What can hang from each mark
K825: K494 K841
K494: K777 K825
K559: K299 K534 K841
K502: K299
K777: K494 K841
K841: K559 K825
K299: K502 K559

Known rows, with every way that one mark hangs from another
K777(K494 K841(K559)): [-1.64  1.50 -2.32 -3.03  3.38 -0.37 -1.87  2.02  1.92 -1.00  2.25  1.75
  0.92 -0.32 -1.01  1.08  0.55  0.37  1.23 -0.99 -1.50  2.07  2.39  2.29]
K777(K494 K841): [-2.07  1.29 -1.46 -2.59  3.05 -0.90  0.46  0.39  1.53 -0.54  1.71  1.98
  0.15 -0.17 -0.65  1.62 -0.50  0.41  0.89 -2.00 -1.02  1.80  2.28  2.45]
K825(K841(K559(K534))): [-0.78  0.54 -1.44 -4.22  3.65 -3.79 -1.98  2.46 -0.32 -0.65  0.96  1.45
  1.06 -0.92 -1.26  1.31  0.72 -0.03  0.06 -0.44 -1.39  1.92  1.36  2.39]
K494(K825): [-1.63 -0.18  0.59 -0.31  2.89 -1.83 -0.10  0.32 -0.55  0.16  0.44 -0.06
  1.36  0.35 -0.39  1.54 -0.34  1.55 -1.07  0.51 -1.18  1.20  1.22  2.09]
K825(K494(K777) K841(K559)): [-1.44 -0.58 -1.29 -0.12  5.48 -5.16 -3.05  3.66  0.67 -1.90  0.72  1.85
  0.86 -1.16 -1.37  4.36 -0.59 -0.29 -0.34 -0.25 -1.51  2.61  0.43  2.02]
K299(K502 K559(K841(K825))): [-1.26 -0.67 -1.50  3.15  2.22 -1.27 -0.52  1.15 -1.69  1.69  1.88  1.57
  0.76  1.24  0.38  0.82 -0.49 -3.27  0.87 -1.69 -1.40  2.13  0.60  5.74]
K825(K494): [-2.61 -0.49 -0.18  0.37  2.77 -2.09 -0.81  1.72 -0.30 -0.32  0.71  1.73
  0.72 -0.42 -0.97  3.75 -0.85  0.23 -0.14 -1.46 -1.03  0.36  0.54  1.68]
K494(K777): [-0.93  0.22 -0.84 -0.31  4.30 -1.75 -0.15  1.04  0.53 -1.69  0.63  1.70
  0.96  0.50 -0.88  1.45 -1.71 -0.09 -0.68 -1.22 -0.75  3.62  1.25  1.47]
K841(K559(K299 K534)): [-0.80  0.35 -2.21 -2.26  3.02 -0.04 -1.16  3.43 -1.20  0.53  1.84  1.79
  2.33 -1.52 -0.88  0.06 -0.45 -0.21  1.55 -0.27 -1.00  0.95  1.65  1.64]
K559(K299(K502) K534 K841): [-1.16 -0.04 -1.52  0.45  2.90 -0.78  1.64  1.93 -2.62  2.95  1.84  0.61
  2.43 -2.03  0.62 -0.01 -0.99 -0.46  1.49 -0.74 -1.25  0.99  0.90  5.18]
K559(K534 K841(K825)): [-0.75 -0.54 -1.71 -1.63  3.24 -0.79  0.67  0.84 -1.96 -0.05  1.32  1.17
  1.79 -0.55 -0.88  1.10 -1.16 -3.50 -0.39 -0.71 -1.45  2.28  1.11  2.47]
K502(K299(K559)): [-1.49  1.61 -0.93  0.45  3.02 -0.98 -0.54  1.32 -0.43  0.45  1.57  2.35
  0.01  2.36 -1.32  1.36 -0.92  0.56 -0.46 -2.65 -0.64  1.52  3.78  2.46]
K841(K825): [-1.04 -0.40 -0.22 -0.52  2.66 -1.73 -0.02  0.84  0.12 -0.37  0.53  2.26
  1.02  0.07 -0.61  1.10 -1.19 -2.96 -0.08 -0.56 -0.60  1.65  1.28  2.04]
K777(K494): [-2.25  1.62 -1.02 -2.99  2.76 -1.59 -0.13  0.19 -1.67 -0.41  1.20  1.89
  0.54 -0.02 -0.70  1.34 -0.69  0.58  0.37 -1.81 -0.86  1.83  2.10  1.62]
K825(K494(K777) K841): [-1.90 -0.52 -0.32  0.07  5.16 -6.10 -0.72  2.27  0.40 -1.77  0.49  1.92
  0.12 -0.88 -0.97  4.61 -1.89 -0.18 -0.82 -1.20 -1.12  2.03  0.05  1.90]
K299(K502 K559(K534 K841(K825))): [-1.20 -0.56 -2.26 -0.08  2.09 -0.26 -0.12  1.34 -1.50  1.63  1.50  1.53
  1.03  1.15  0.34  0.72 -0.81 -3.61  0.49 -1.56 -1.64  2.13  0.35  5.75]
K502(K299(K559(K534 K841(K825)))): [-0.69  0.77 -2.04 -0.49  3.56  0.01  0.09  1.41 -2.03  0.92  2.29  1.73
  1.08  1.32 -1.33  1.40 -1.34 -3.24 -0.90 -1.79 -1.20  2.10  3.43  3.26]
K841(K559(K534) K825(K494(K777))): [-1.09 -1.14 -1.90 -3.01  4.62 -0.49 -2.82  3.65  1.11 -2.25  0.57  2.02
  2.22 -0.90 -1.48  3.95 -1.33 -3.65 -0.57  1.04 -1.42  2.53  0.42  1.25]
K825(K841): [-1.14  0.18  0.06 -0.80  3.47 -5.64  0.24  0.87 -0.74 -0.45  0.77  1.78
 -0.12 -0.18 -0.97  1.32 -0.45  0.16 -0.05 -1.57 -0.96  1.83  1.39  2.42]
K559(K299 K534): [-1.32  0.33 -1.14 -1.96  2.90 -0.87  1.15  1.87 -1.23  0.81  1.38  1.94
  2.08 -1.20 -0.32  0.35 -1.78 -0.10  1.39 -1.09 -0.68  0.79  1.24  1.46]
K299(K502 K559(K841(K825(K494)))): [-2.54 -1.49 -1.35  4.01  2.25 -1.39 -1.19  2.33 -1.63  1.75  1.69  1.73
  0.62  0.75  0.32  3.25 -0.75 -3.21  0.76 -1.62 -1.59  0.91 -0.31  5.54]

Rows
[-0.72  0.39 -2.00 -1.93  2.64 -0.04 -1.19  3.46 -0.53  2.26  1.60  1.31
  2.70 -1.91  0.35 -0.09  0.35 -0.03  1.74  0.64 -1.24  0.82  1.39  4.49]  K841(K559(K299(K502) K534))
[-1.28  0.01 -0.88 -1.67  2.14 -0.76  1.21  1.91 -0.75  2.51  1.07  1.70
  1.94 -1.46  0.68  0.13 -1.07  0.18  1.85 -0.40 -0.76  0.56  0.92  4.43]  K559(K299(K502) K534)
[-1.04  0.09 -2.08  0.55  3.41 -0.85  1.72  1.97 -3.28  1.07  2.09  0.85
  2.19 -1.67 -0.46  0.37 -1.78 -0.43  1.22 -1.43 -1.29  1.35  0.96  2.16]  K559(K299 K534 K841)
[-1.42 -0.94 -1.84  0.60  5.04 -0.98 -2.60  3.80  4.20 -1.99  1.52  1.85
  1.20 -0.84 -1.47  3.71 -0.37 -0.24  0.11  0.07 -1.40  2.60  0.54  1.93]  K825(K494(K777(K841(K559))))
[-1.48  1.53 -1.32 -2.92  2.85 -0.16 -0.38  1.20 -0.55  0.53  1.50  2.11
  0.48  1.90 -1.02  1.26 -1.05 -0.04 -0.89 -2.54 -0.56  1.63  3.30  2.21]  K502(K299(K559(K534)))
[-2.12 -1.65 -0.52  0.92  3.08 -1.56 -0.06  2.17  3.52 -0.37  0.93  2.40
  0.52 -0.73 -1.03  3.81 -1.49 -2.93  0.61 -0.80 -0.97  0.31  0.34  2.45]  K777(K841(K825(K494)))
[-1.84 -0.17 -1.57  3.25  2.01 -1.03 -0.52  1.26 -2.09  1.78  2.29  1.01
  0.80  1.60  0.54  0.53 -0.09 -0.17  0.68 -2.52 -1.31  2.32  0.65  5.76]  K299(K502 K559(K841))
[-2.15 -1.52 -1.44 -0.62  3.17 -1.14 -0.21  2.07 -1.78  0.00  0.98  1.13
  1.89 -1.39 -1.04  3.77 -1.66 -3.53 -0.52 -0.54 -1.54  0.71  0.33  2.26]  K559(K534 K841(K825(K494)))
[-1.74 -1.15 -1.02  1.84  3.60 -1.52 -2.19  4.56 -0.47  0.45  1.52  2.32
  2.21 -2.25 -0.86  2.94 -0.82 -3.06  2.03  0.62 -1.19 -0.22  0.73  1.93]  K841(K559(K299) K825(K494))
[-0.59  0.57 -1.44  1.08  4.29 -5.04 -1.20  3.57 -1.19  0.57  1.93  1.75
  1.01 -1.91 -0.98  0.48 -0.04  0.24  1.97 -0.38 -1.00  1.12  1.61  2.72]  K825(K841(K559(K299)))
[-0.63  0.26 -1.69 -2.11  3.51 -4.00 -1.08  3.42 -0.90  2.22  1.53  1.41
  1.64 -2.60  0.06  0.34  0.46 -0.08  2.00  0.45 -1.20  0.75  1.12  5.36]  K825(K841(K559(K299(K502) K534)))
[-0.55 -0.25 -1.75 -1.87  2.69  0.08 -1.17  3.28 -0.01  2.29  1.30  1.84
  2.54 -2.02  0.27 -0.09  0.01 -3.28  2.03  1.43 -1.05  0.67  1.68  4.78]  K841(K559(K299(K502) K534) K825)
[-1.27 -1.41 -1.58  4.68  5.29 -2.03  0.64  3.13 -1.62 -0.33  1.52  1.49
  2.27 -2.27 -0.77  3.62 -3.34 -3.42  0.82  0.12 -1.18  1.89  0.00  2.27]  K559(K299 K841(K825(K494(K777))))
[-1.31  1.36 -2.25 -0.53  3.27  0.01  0.03  1.20 -2.49  0.88  2.42  1.31
  1.05  1.22 -1.27  1.30 -1.03 -0.25 -1.02 -2.73 -1.30  2.33  3.20  2.95]  K502(K299(K559(K534 K841)))
[-0.53 -0.02 -1.89 -4.03  2.83 -0.12 -2.22  2.48  0.35 -0.65  1.10  1.73
  1.97 -0.17 -1.05  0.74 -0.07 -3.22  0.03  0.44 -1.34  1.91  1.77  1.80]  K841(K559(K534) K825)
[-1.83  0.11 -1.37 -2.29  1.37 -0.27 -0.48  1.08 -0.15  1.31  1.27  1.79
  0.57  1.91  0.35  0.67 -0.53 -0.12  0.60 -2.13 -1.08  1.43  0.48  4.91]  K299(K502 K559(K534))
[-0.99  1.07 -1.46  3.03  3.60 -1.15 -0.11  1.31 -1.98  0.68  2.20  1.94
  0.67  1.46 -1.36  1.45 -1.26 -2.97 -0.63 -1.95 -1.09  2.11  3.51  3.23]  K502(K299(K559(K841(K825))))
[-1.86 -1.58 -2.04 -2.81  3.34  0.12 -2.34  3.74  3.58 -0.75  1.46  2.13
  1.58 -1.45 -1.45  3.43 -0.31 -3.30  0.59  0.57 -1.31  0.35  0.64  2.22]  K777(K841(K559(K534) K825(K494)))
[-1.57  1.55 -0.69 -3.50  4.21 -4.59 -2.33  1.41 -2.05 -0.32  1.28 -0.08
  0.79 -0.71 -0.77  2.20  1.31  1.34 -0.26  1.07 -1.58  1.66  1.93  2.84]  K777(K494(K825(K841(K559))))
[-1.35  1.41 -1.13 -6.79  4.10 -3.69 -2.06  1.34 -2.05 -0.44  1.41 -0.30
  1.43 -1.11 -0.80  2.22  1.15  0.90 -0.29  1.15 -1.74  1.86  1.65  2.76]  K777(K494(K825(K841(K559(K534)))))
[-1.07 -0.47 -2.35 -0.27  2.74 -0.22  0.00  1.21 -2.13 -0.06  1.99  1.48
  1.07  1.44 -0.52  0.88 -1.63 -3.78  0.28 -2.31 -1.72  2.48  0.50  2.79]  K299(K559(K534 K841(K825)))
[-0.18 -0.02 -2.10 -0.27  4.91 -0.69 -1.71  2.72  4.05 -2.01  1.51  1.63
  1.37 -0.06 -1.24  1.10 -0.29 -0.01 -0.17 -0.43 -1.35  3.89  1.73  2.34]  K494(K777(K841(K559)))
[ 0.36 -0.62 -1.82 -0.13  4.91 -0.54 -1.89  2.82  4.56 -2.19  1.02  2.23
  1.26 -0.08 -1.39  1.14 -0.73 -3.06  0.12  0.42 -1.08  4.00  1.48  2.57]  K494(K777(K841(K559 K825)))
[-2.02 -0.45 -1.74 -1.59  4.27 -4.27 -1.84  4.71 -1.33  0.48  1.58  1.65
  1.58 -2.94 -1.20  3.17 -0.41 -0.24  1.82 -0.32 -1.45 -0.24  0.33  2.33]  K825(K494 K841(K559(K299 K534)))
[-1.61 -1.20 -1.94 -1.31  3.21 -0.44 -1.91  4.56 -0.59  0.42  1.27  2.09
  2.52 -2.49 -0.94  2.70 -1.06 -3.47  1.63  0.81 -1.20 -0.40  0.54  1.75]  K841(K559(K299 K534) K825(K494))
[-0.52 -0.45 -1.12  1.30  2.61 -1.07 -1.43  3.39  0.03  2.17  1.33  1.98
  2.21 -1.55  0.28 -0.18  0.04 -2.75  2.26  1.24 -0.89  0.68  1.68  5.14]  K841(K559(K299(K502)) K825)
[-1.82 -0.07 -1.92 -0.16  1.78 -0.20 -0.18  1.28 -2.21  1.64  1.99  1.00
  1.18  1.19  0.37  0.73 -0.36 -0.40  0.36 -2.40 -1.49  2.28  0.29  5.43]  K299(K502 K559(K534 K841))
[-2.17 -1.30 -0.91  2.75  3.41 -2.06 -0.68  2.04 -1.82  0.07  1.17  1.35
  1.05 -1.28 -0.97  3.69 -1.38 -3.20 -0.31 -0.78 -1.40  0.80  0.19  2.60]  K559(K841(K825(K494)))
[-2.38 -1.72 -0.77  4.68  3.18 -2.07  0.68  2.98 -2.09  2.81  1.45  1.47
  1.99 -2.71  0.56  2.81 -1.42 -3.17  1.99  0.29 -1.08 -0.31  0.18  5.52]  K559(K299(K502) K841(K825(K494)))
[-0.64 -0.67 -0.27  0.14  4.82 -1.26  0.71  0.72  3.66 -1.31  0.62  0.08
  1.14  0.51 -0.68  1.85 -1.45  1.06 -1.16  0.75 -1.10  3.20  0.88  2.65]  K494(K777(K841) K825)
[-0.54 -0.49 -1.92  0.59  3.53 -0.70  1.71  2.16 -2.81  1.06  1.84  1.35
  2.51 -1.70 -0.41  0.38 -1.93 -3.51  1.32 -0.50 -1.19  1.20  1.03  2.48]  K559(K299 K534 K841(K825))
[-1.47  0.90 -1.77 -1.06  3.89 -0.48 -0.83  2.30  0.73  0.92  2.54  0.18
  2.03 -1.58 -0.32  1.09  0.17  1.59  2.05  1.17 -1.47  0.89  2.19  2.98]  K777(K494(K825) K841(K559(K299)))
[-1.58  0.26 -2.65 -0.09  2.46 -0.17 -0.03  1.29 -2.56 -0.06  2.12  1.17
  1.04  1.69 -0.67  0.91 -1.16 -0.43  0.23 -3.08 -1.64  2.55  0.66  2.49]  K299(K559(K534 K841))
[-1.41 -1.36 -1.52 -0.27  4.80 -1.09 -0.31  2.51 -1.04 -1.39  1.05  1.33
  1.99 -1.05 -1.03  4.32 -2.49 -3.74 -0.97 -0.29 -1.72  2.83 -0.24  2.02]  K559(K534 K841(K825(K494(K777))))
[-2.36 -0.72 -0.91  2.04  3.65 -5.27 -2.16  4.35 -0.63  2.50  1.39  1.74
  1.32 -2.86 -0.12  3.04  0.44  0.33  2.32  0.42 -1.22 -0.30  0.40  5.30]  K825(K494 K841(K559(K299(K502))))
